Every row comes from one small tree of marks. The marks that hang from a mark follow it in brackets, in the order of their numbers. Every link used is in the known rows. Which tree was each row made from?
Known rows:
K_2{K_318{K_778 K_781 K_945{K_122}}}: -12 1 2 18 12 -16 0 -14 -1 -14 -4 14 14 -18 2 7 5 2 -17 -16 11 7 1 -5
 -11 -10 6 18 -25 -13 6 -25 11 15 5 -19 7 -2 8 2 3 3 1 -7 -15 0
K_318{K_2 K_778 K_781 K_945{K_122}}: -4 2 3 5 24 -10 8 -18 1 -16 -6 8 16 -13 12 11 -10 11 -15 -16 6 10 7 -2
 -9 -16 12 12 -16 2 2 -22 17 19 2 -11 3 -4 9 0 10 2 -19 -12 -23 -8
K_206{K_919}: -7 -15 7 -3 -5 -12 -15 16 -2 8 -1 -2 0 -1 4 -19 -6 -3 1 4 -2 -3 5 -7 -8
 -6 1 4 -10 5 27 -12 9 0 14 7 -9 -10 -6 -1 -8 1 6 -11 0 3
K_397{K_318{K_2 K_781} K_436}: -2 -9 12 -25 -14 -7 -3 12 7 -16 14 7 12 -7 4 -2 7 0 8 -18 -4 1 -1 -6 -3
 -14 -4 10 8 13 12 -16 9 24 7 -11 -11 -2 -18 -12 26 15 11 -10 -6 -2
K_318{K_2 K_778 K_945{K_122}}: -6 1 5 4 22 -8 1 -15 -1 -13 -7 7 12 -15 15 11 -7 8 -13 0 8 11 4 5 4 -12
 9 11 -13 2 7 -13 15 11 9 -7 1 -2 3 0 5 1 -25 -11 -20 -2
K_800{K_897 K_945{K_122 K_318{K_781}}}: 3 0 4 16 7 7 4 -21 -1 8 -2 -1 20 -2 -17 6 16 -9 0 -7 7 12 -6 3 -9 -1 -3
 6 -17 -1 4 -4 1 -5 8 -11 1 12 -7 -2 4 1 15 5 8 -9
K_122{K_919{K_206} K_945}: -2 -16 -8 2 -16 -17 -21 19 -4 3 2 15 -11 -5 -1 -3 -15 -5 13 8 -1 0 -4 -3
 -14 -8 -8 12 -19 1 -2 -21 -9 17 24 0 9 -20 -5 12 -9 -3 -14 -8 25 2
K_800{K_897 K_945{K_318{K_781}}}: 5 -1 4 18 -1 5 5 -9 -1 11 6 -8 14 11 -10 3 14 -7 4 -10 5 9 -7 -5 -4 -5
 -3 4 -2 2 2 3 2 2 8 -10 -7 13 -9 3 5 3 7 5 10 -8
K_122{K_919 K_945{K_800}}: 4 -10 -4 14 -5 -13 -18 16 -9 6 9 4 -11 -2 12 -13 0 -1 4 7 5 4 2 -6 -9 -1
 -14 6 -5 7 -4 -13 -1 4 20 5 12 -23 -4 13 -2 -4 10 -7 24 0
K_945{K_318}: 4 -9 11 2 -10 -10 -14 9 -1 11 -1 -1 2 4 -4 -1 2 -3 6 2 6 1 -7 -3 2 -4 -6
 2 -4 6 9 -9 5 1 15 8 -3 0 -10 6 -2 2 7 -13 5 2
K_2{K_318{K_781}}: -12 -10 9 7 -8 -14 -3 6 4 -4 1 6 1 -7 -3 2 8 -3 -1 -13 1 2 -5 -11 -9 -12
 -5 7 -13 -7 12 -19 6 10 9 -14 -1 2 -6 7 3 9 25 -5 1 7
K_397{K_318}: -4 -13 13 5 -20 -10 -12 15 7 2 8 13 4 -6 -4 0 3 -2 10 -2 -10 0 -7 -4 -13
 -7 -3 6 -9 12 15 -14 3 7 13 -3 -3 1 -18 -1 5 9 14 -10 6 -1
K_945{K_318{K_778} K_800{K_897}}: -1 6 11 14 4 -3 -5 -1 -9 -2 2 -11 1 6 11 0 11 0 -14 10 13 10 -8 -6 10 2
 -9 4 16 3 7 10 7 8 9 10 -2 5 -2 3 1 2 -14 2 3 -13
K_2{K_318{K_778 K_781 K_945}}: -10 -4 2 17 5 -17 2 -5 3 -11 1 6 6 -5 5 3 1 3 -14 -19 10 5 1 -13 -8 -14
 6 16 -15 -10 3 -17 13 21 4 -21 -3 -1 7 8 6 6 -8 -7 -12 2
K_397{K_318{K_778 K_781 K_945} K_436}: -1 -7 3 -5 -11 -12 -1 5 0 -10 16 9 17 -5 0 -2 1 3 1 -29 7 1 2 -13 -8 -13
 11 20 -5 10 3 -19 14 28 3 -14 -8 -1 -6 -7 19 13 -11 -11 -14 -9
K_2{K_318}: -13 -12 11 7 -12 -13 -12 10 3 -1 1 8 -2 -8 0 2 13 -5 3 5 2 0 -9 -6 1 -10
 -8 6 -11 -6 16 -11 2 4 15 -11 -2 1 -10 5 -2 8 21 -4 5 11
K_945{K_122 K_318{K_2 K_778}}: -1 7 15 -8 15 -5 -7 -10 -3 -15 -7 4 14 -8 13 2 1 4 -7 12 9 11 -5 7 13 -2
 -6 7 4 -1 10 -11 9 8 13 4 -4 -2 -3 -1 4 -3 -15 -11 -5 -6
K_800{K_945{K_122 K_318{K_2}}}: 1 0 13 3 9 2 -6 -15 2 0 -6 7 21 -6 5 0 10 -5 4 7 9 11 -6 10 13 -2 -6 3
 -4 -1 10 -1 5 -4 12 -7 -12 6 -10 -4 4 0 2 -5 9 4
K_800{K_945{K_122}}: -7 -8 7 16 1 -2 -6 -5 4 10 -4 10 16 -12 -5 5 6 -6 9 4 5 7 0 4 -3 -6 0 3
 -27 2 11 -13 2 -11 16 -12 -8 8 -11 3 -5 3 16 -1 10 4
K_318{K_2}: -5 -8 11 -5 2 -6 -5 7 5 -5 0 0 0 -4 11 4 -1 2 3 4 -2 6 -2 -2 4 -16 -2 -1
 0 9 11 -9 10 8 13 -2 -9 -1 -12 4 6 5 -1 -10 -5 3
K_800{K_897 K_945{K_122{K_919}}}: -5 -3 -11 12 9 9 -5 -8 -8 5 3 5 8 -9 -10 5 22 -13 7 0 2 10 -6 5 -8 -2 -3
 6 -34 4 -2 -4 -2 -9 18 -12 7 1 -16 8 -2 -2 15 14 12 -2
K_945{K_122 K_318 K_800}: 0 -1 14 13 -2 -9 -17 0 -6 8 -11 6 8 -8 4 -4 8 -4 -5 7 10 4 -5 3 3 4 -13
 0 -7 0 12 -7 4 -6 13 15 6 0 -4 -4 -7 -3 18 -14 3 3
K_919{K_206}: -11 -17 3 3 -18 -13 -16 16 2 5 -5 14 -3 -7 -2 7 -13 -5 7 4 -1 -4 -9 -2
 -3 -13 1 3 -15 0 13 -13 -1 16 15 3 -8 3 -8 5 -8 4 -11 -9 2 4
K_800{K_945}: -5 -13 6 15 -6 -2 -7 4 7 13 5 4 9 -1 -1 2 4 -5 12 -1 3 4 -1 -2 2 -11 3 2
 -15 5 9 -6 6 -4 14 -14 -18 11 -13 9 -1 5 7 1 12 4
K_318{K_778 K_781 K_945{K_122 K_800}}: -4 1 0 23 16 -12 0 -13 -5 -5 -7 8 14 -16 11 3 -7 6 -20 -18 12 6 10 -7 -9
 -7 7 10 -17 1 0 -20 16 12 1 -2 6 -2 13 -1 1 -2 -4 -10 -19 -8
K_122{K_945}: 1 -16 8 10 -9 -10 -9 10 1 12 10 5 -5 -1 -1 3 -5 2 9 12 2 5 0 -5 -13 -8
 -7 7 -8 8 11 -17 -3 1 21 -4 5 -11 -10 12 -2 3 4 -9 17 0

Write each row's tree:
4 5 -1 9 8 1 -14 -1 -18 3 -6 -2 1 -7 -1 -5 19 -10 -6 6 8 8 -9 4 -3 8 -15
 3 -12 3 -3 1 1 -5 14 15 21 -9 -8 -2 -4 -5 18 -1 7 -4
K_945{K_122{K_919} K_318 K_800{K_897}}
5 -1 11 8 -2 -13 -12 3 -4 2 7 0 5 6 4 -5 -6 5 2 16 12 9 -4 -6 1 2 -9 14
 8 2 5 -13 0 9 21 0 1 -9 -1 12 -1 -1 -18 -12 18 -9
K_122{K_945{K_318{K_778}}}
-3 -7 5 24 6 -11 -12 -4 -3 8 -8 8 5 -16 7 4 -2 -1 -11 -3 11 2 4 0 -6 -6
 -1 3 -23 4 7 -11 6 -2 6 5 7 -1 2 -3 -4 1 8 -13 -15 6
K_318{K_945{K_122 K_800}}
-3 -2 1 5 18 -11 7 -9 5 -14 2 -1 9 -1 17 8 -11 12 -14 -18 6 9 7 -9 -2
 -18 14 10 -3 4 0 -14 20 25 1 -9 -8 -4 6 5 12 3 -28 -14 -20 -6
K_318{K_2 K_778 K_781 K_945}
-5 -4 5 27 11 -2 0 -11 -7 8 -5 1 3 -13 3 13 11 -4 -15 2 10 6 2 1 -9 -4
 -1 2 -23 5 9 1 2 -2 8 3 13 3 -3 -4 -1 3 5 0 -15 -1
K_318{K_945{K_122 K_800{K_897}}}
-6 -13 -16 5 -2 -16 -19 3 -7 1 -11 20 2 -19 -7 4 -12 -8 1 -8 4 -3 -2 4
 -14 -9 6 11 -46 -2 -5 -20 -2 13 14 4 14 -13 0 1 -10 -3 -12 -13 -6 7
K_318{K_945{K_122{K_919{K_206}}}}
4 1 17 2 0 -6 -13 5 -1 -4 -4 -5 3 1 21 -8 4 1 -6 9 9 6 -6 -2 17 -4 -13
 -1 19 5 11 6 10 8 9 12 -10 -2 -4 -3 5 0 -1 -14 2 2
K_945{K_318{K_2} K_800}
-2 -5 10 23 -3 -3 -5 3 -6 11 9 -3 -8 0 7 6 8 -2 -5 19 5 8 0 -8 -11 -2
 -14 3 4 7 10 2 -6 0 18 0 10 -7 -8 8 1 4 2 6 18 -4
K_122{K_945{K_800{K_897}}}
5 -1 12 -7 2 -7 -2 2 3 -6 -1 -5 8 4 5 -3 -2 3 -1 -11 1 5 -2 -4 1 -10 -5
 1 8 3 5 -10 9 13 7 2 -6 -3 -5 0 9 3 3 -16 -2 -2
K_945{K_318{K_2 K_781}}
7 4 10 -1 10 -11 -2 -7 -1 -13 6 -1 10 7 16 -3 -9 9 -6 2 6 12 0 -7 -1 -7
 -6 14 21 0 4 -15 8 21 12 -5 1 -14 3 7 12 -2 -24 -13 12 -13
K_122{K_945{K_318{K_2 K_778 K_781}}}
0 -12 3 16 -10 -13 -3 5 9 3 7 12 9 -5 -7 3 -1 2 -1 -29 -6 -2 2 -9 -26
 -12 8 11 -18 10 3 -18 9 18 4 -11 4 0 -6 -1 13 10 8 -15 -8 -1
K_397{K_318{K_781 K_945}}
-9 -4 10 17 5 0 -3 -2 -8 4 -6 2 0 -12 1 9 13 -6 -9 11 2 7 -3 1 -5 -2 -10
 -2 -14 3 13 -3 0 -7 13 5 11 4 -9 -2 -2 3 15 3 -2 -3
K_945{K_122 K_800{K_897}}
-11 -5 -8 11 -3 -4 -14 4 -14 -4 -11 10 -5 -15 1 4 6 -12 -6 7 0 4 -9 2 -9
 -1 -10 3 -24 -2 3 -6 -8 10 14 10 16 -9 -4 -2 -7 -4 -1 3 4 -3
K_945{K_122{K_919{K_206}} K_800{K_897}}
-2 -13 11 -15 -25 -10 -8 15 2 -4 15 11 11 -7 -10 -4 11 -5 12 -21 -3 -2
 -1 -10 -11 -11 -1 10 -5 13 10 -21 5 15 9 -7 -5 0 -18 -7 18 16 22 -9 -2
 -3
K_397{K_318{K_781} K_436}
0 8 9 -7 18 -6 0 -16 0 -18 -9 4 18 -6 9 0 -3 6 -11 -5 7 12 -1 0 2 -4 -3
 8 3 -1 7 -20 15 15 7 1 0 -3 2 -2 9 -2 -9 -14 -6 -12
K_945{K_122 K_318{K_2 K_778 K_781}}
-1 -9 -9 8 8 -11 -12 -1 -7 4 -4 12 3 -15 -6 2 0 -5 1 -11 5 2 2 1 -15 -8
 5 11 -44 7 -6 -21 6 1 14 1 16 -14 -3 6 -7 -1 10 -12 -7 7
K_318{K_945{K_122{K_919}}}
0 -7 8 -5 -12 -14 -11 8 -1 -7 16 10 14 -6 2 -1 5 1 0 -11 10 -2 0 -7 1
 -12 9 18 -5 10 7 -11 9 19 8 -12 -9 -1 -9 -6 14 14 -17 -10 -13 -4
K_397{K_318{K_778 K_945} K_436}
3 6 11 5 9 2 2 -5 -3 -7 -1 -12 3 7 13 0 9 1 -14 -4 6 11 -4 -5 3 -6 -12
 -2 21 4 5 9 9 12 3 8 -2 0 -4 -6 13 2 0 -3 -3 -8
K_945{K_318{K_2 K_781} K_800{K_897}}
2 2 -2 6 2 -9 -23 6 -13 2 -8 6 3 -9 3 -14 8 -8 -4 0 12 4 -7 2 0 7 -13 3
 -13 1 -1 -12 2 -2 15 17 12 -12 -5 -1 -7 -8 21 -15 9 3
K_945{K_122{K_919} K_318 K_800}
2 0 12 16 -3 -1 -9 3 -10 7 1 -10 -2 5 3 0 14 -6 -7 10 9 5 -10 -4 5 1 -12
 -1 9 5 10 13 2 1 10 14 1 4 -8 -1 0 3 5 -1 3 -2
K_945{K_318 K_800{K_897}}
7 0 15 22 -4 -4 -8 2 -10 10 5 -7 -5 7 3 -2 9 -4 -5 20 12 8 -6 -4 -3 4
 -18 4 16 4 10 7 -7 1 17 9 12 -7 -6 3 0 0 -2 0 23 -6
K_122{K_945{K_318 K_800{K_897}}}
-7 0 14 -2 -2 -6 -5 4 8 -20 8 8 8 -4 18 1 2 5 -2 2 -8 9 -6 -3 2 -9 1 10
 13 10 14 -11 11 21 8 -10 -13 -2 -11 -1 16 7 -16 -9 2 -8
K_397{K_318{K_2 K_778}}
-2 -2 10 -16 -2 -10 -5 2 2 -21 16 8 17 -7 15 2 4 5 -2 -7 9 4 -1 -3 11
 -14 9 19 9 11 9 -6 15 25 6 -13 -15 -3 -11 -13 24 13 -28 -10 -16 -3
K_397{K_318{K_2 K_778 K_945} K_436}
-3 -6 -8 -5 -10 -13 -25 8 -10 0 -16 16 4 -11 -10 -5 -5 -13 8 1 4 1 -13 8
 -4 1 -8 9 -27 -5 -1 -16 -6 10 20 13 12 -12 -5 1 -11 -8 -1 -15 11 1
K_945{K_122{K_919{K_206}} K_318}
0 -9 3 4 11 -9 4 -5 7 -3 0 1 5 -2 9 7 -8 6 -7 -20 3 4 6 -5 -9 -21 9 5 -8
 6 3 -13 14 16 2 -7 -3 -4 1 2 13 7 -7 -15 -20 2
K_318{K_2 K_781 K_945}
0 1 7 12 -1 -4 -10 -4 3 3 4 -1 19 8 5 -4 6 -2 3 3 14 10 -6 -2 15 -3 1 10
 4 0 3 -1 10 4 13 -9 -21 10 -4 8 0 1 -16 -3 14 -5
K_800{K_945{K_318{K_778}}}
-5 -4 -6 3 -7 -15 -28 10 -12 -3 -15 15 2 -12 2 -12 -3 -12 -3 3 9 0 -12 4
 0 6 -13 5 -15 -7 0 -10 -3 11 15 20 11 -11 0 -3 -12 -11 1 -12 10 1
K_945{K_122{K_919{K_206}} K_318 K_800}
7 4 -2 10 1 -14 -20 9 -14 -4 7 -2 -1 7 16 -18 0 4 -5 11 14 9 -1 -7 3 7
 -13 13 13 0 -8 -6 2 12 17 10 7 -25 5 12 -2 -9 -12 -11 27 -10
K_122{K_919 K_945{K_318{K_778} K_800}}
-10 -5 6 17 3 -19 -6 0 1 -7 4 5 4 -6 9 3 5 0 -10 -2 14 4 -1 -8 4 -13 6
 15 -13 -9 9 -7 10 15 8 -18 -6 0 2 8 1 6 -13 -4 -9 7
K_2{K_318{K_778 K_945}}
1 -8 -13 8 10 -10 -5 -2 -5 1 -6 11 6 -13 -11 0 -3 -2 -3 -28 5 3 6 -3 -25
 -10 7 11 -44 4 -10 -28 8 6 8 -3 20 -14 3 5 -1 -2 15 -15 -12 2
K_318{K_781 K_945{K_122{K_919}}}
3 2 11 6 6 10 1 -12 1 0 5 -9 12 9 5 5 17 -8 2 11 8 13 -10 3 13 -7 -6 1
 10 3 8 17 3 0 11 -7 -15 9 -14 -1 7 4 -9 8 10 -1
K_800{K_897 K_945{K_318{K_2}}}
2 3 13 15 4 0 -9 -6 -13 5 -8 -2 5 -6 0 3 16 -8 -9 12 10 8 -9 2 0 4 -17 0
 -5 1 12 4 -2 -7 13 14 11 3 -8 -6 -2 -1 13 1 0 -4
K_945{K_122 K_318 K_800{K_897}}
-8 -4 6 18 5 9 1 -13 -1 11 2 5 12 -9 -9 13 17 -9 3 7 3 13 -5 6 -6 -7 -1
 2 -24 1 11 -2 -1 -12 15 -13 -1 14 -14 2 -1 4 12 12 5 -2
K_800{K_897 K_945{K_122}}
3 -3 7 17 -3 7 -4 -7 -1 14 6 -8 11 10 -8 4 19 -10 7 7 9 9 -10 -1 6 -3 -4
 3 -3 3 7 12 -2 -4 13 -6 -9 12 -15 4 1 5 1 8 15 -2
K_800{K_897 K_945{K_318}}
2 -1 -5 4 2 -1 -17 -5 -6 6 -4 8 16 -3 -9 -10 12 -12 11 -2 10 7 -6 9 2 4
 -5 8 -26 0 -5 -10 1 -8 17 -2 1 -3 -10 4 -6 -6 17 -6 18 3
K_800{K_945{K_122{K_919} K_318}}
2 5 3 16 7 4 7 -14 -1 0 6 -8 18 12 -4 2 11 -3 -4 -9 10 14 -5 -8 2 -4 3 9
 4 -1 0 4 8 9 7 -12 -13 13 -3 8 5 1 -12 7 9 -18
K_800{K_897 K_945{K_318{K_778 K_781}}}
1 9 11 3 11 -9 -4 -3 0 -18 -2 -6 10 3 25 -8 -3 9 -16 -8 10 10 -1 -8 13
 -4 -6 2 30 1 3 -5 18 23 2 7 -11 -3 4 -1 12 -3 -16 -13 -3 -11
K_945{K_318{K_2 K_778 K_781} K_800}
-4 -2 12 -24 -4 -8 -1 6 4 -26 14 8 17 -5 13 -3 4 5 2 -15 -1 5 0 -10 4
 -15 2 15 17 10 11 -17 13 31 6 -14 -14 0 -12 -10 28 13 -10 -7 -6 -12
K_397{K_318{K_2 K_778 K_781} K_436}
9 0 9 22 -3 -4 -2 -2 -9 7 7 -8 -1 10 0 -2 5 -2 -8 2 9 9 -3 -10 -14 1 -16
 7 12 5 3 0 -4 7 12 6 15 -8 -2 4 5 2 5 -3 18 -11
K_122{K_945{K_318{K_781} K_800{K_897}}}
-9 -6 -16 6 6 -18 -16 0 -9 -9 -9 18 6 -18 1 6 -14 -4 -6 -7 10 2 -4 3 -8
 -8 11 16 -37 -4 -7 -22 3 22 13 0 9 -13 7 5 -8 -6 -33 -10 -8 -3
K_318{K_778 K_945{K_122{K_919{K_206}}}}
-5 0 -5 11 9 1 -9 0 -15 -2 -4 1 -2 -10 0 2 16 -10 -7 3 2 9 -4 2 -9 0 -9
 0 -21 4 -1 -7 0 -4 14 8 18 -8 -9 3 -3 -3 21 5 3 -3
K_945{K_122{K_919} K_800{K_897}}
1 -10 7 -15 -8 -9 -2 4 4 -12 14 8 14 -7 5 0 3 3 1 -26 2 -1 3 -6 -4 -19 4
 15 0 13 6 -13 10 27 2 -13 -5 -4 -10 -15 26 15 0 -12 -17 2
K_397{K_318{K_2 K_781 K_945} K_436}
-1 -1 3 19 15 -1 10 -10 -1 -5 4 -7 1 0 17 9 3 2 -20 -13 5 9 6 -8 -7 -15
 3 1 4 7 3 5 11 17 -3 -2 2 -1 3 -3 15 5 -9 -2 -21 -2
K_318{K_2 K_781 K_945{K_800{K_897}}}
0 4 11 8 14 12 0 -22 -3 -1 -4 -2 17 -2 0 9 20 -8 -1 14 8 14 -9 12 8 -3
 -10 2 -3 2 10 10 -2 -4 12 -8 -4 10 -13 -6 5 1 -2 7 8 -2
K_800{K_897 K_945{K_122 K_318{K_2}}}
-3 2 4 13 18 -11 3 -7 1 -17 2 -1 8 -3 29 1 -10 12 -23 -18 10 9 9 -10 5
 -16 8 6 10 4 0 -7 23 25 -4 -3 -8 -4 12 1 14 3 -25 -12 -20 -8
K_318{K_2 K_778 K_781 K_945{K_800}}
3 -3 -3 -5 -1 -8 -19 4 -10 2 -8 8 6 -9 -11 -8 8 -8 7 1 5 3 -8 5 -4 3 -9
 6 -26 3 -2 -19 1 -2 20 11 16 -13 -9 4 -9 -5 19 -14 8 2
K_945{K_122{K_919} K_318}
-10 -9 4 26 -2 -18 -5 2 2 0 2 5 1 -7 9 -3 8 -1 -15 -20 11 1 2 -14 -7 -11
 -2 7 -8 -7 5 -7 9 14 0 -10 -1 -1 7 0 5 8 16 -9 -12 11
K_2{K_318{K_781 K_945{K_800}}}
4 -3 9 12 -5 -10 -11 7 -2 9 -3 -2 5 3 3 -7 1 -1 -5 -12 9 3 -1 -10 -3 -3
 -9 1 7 2 4 -9 9 8 6 9 -1 0 1 0 1 1 16 -16 2 -1
K_945{K_318{K_781} K_800}
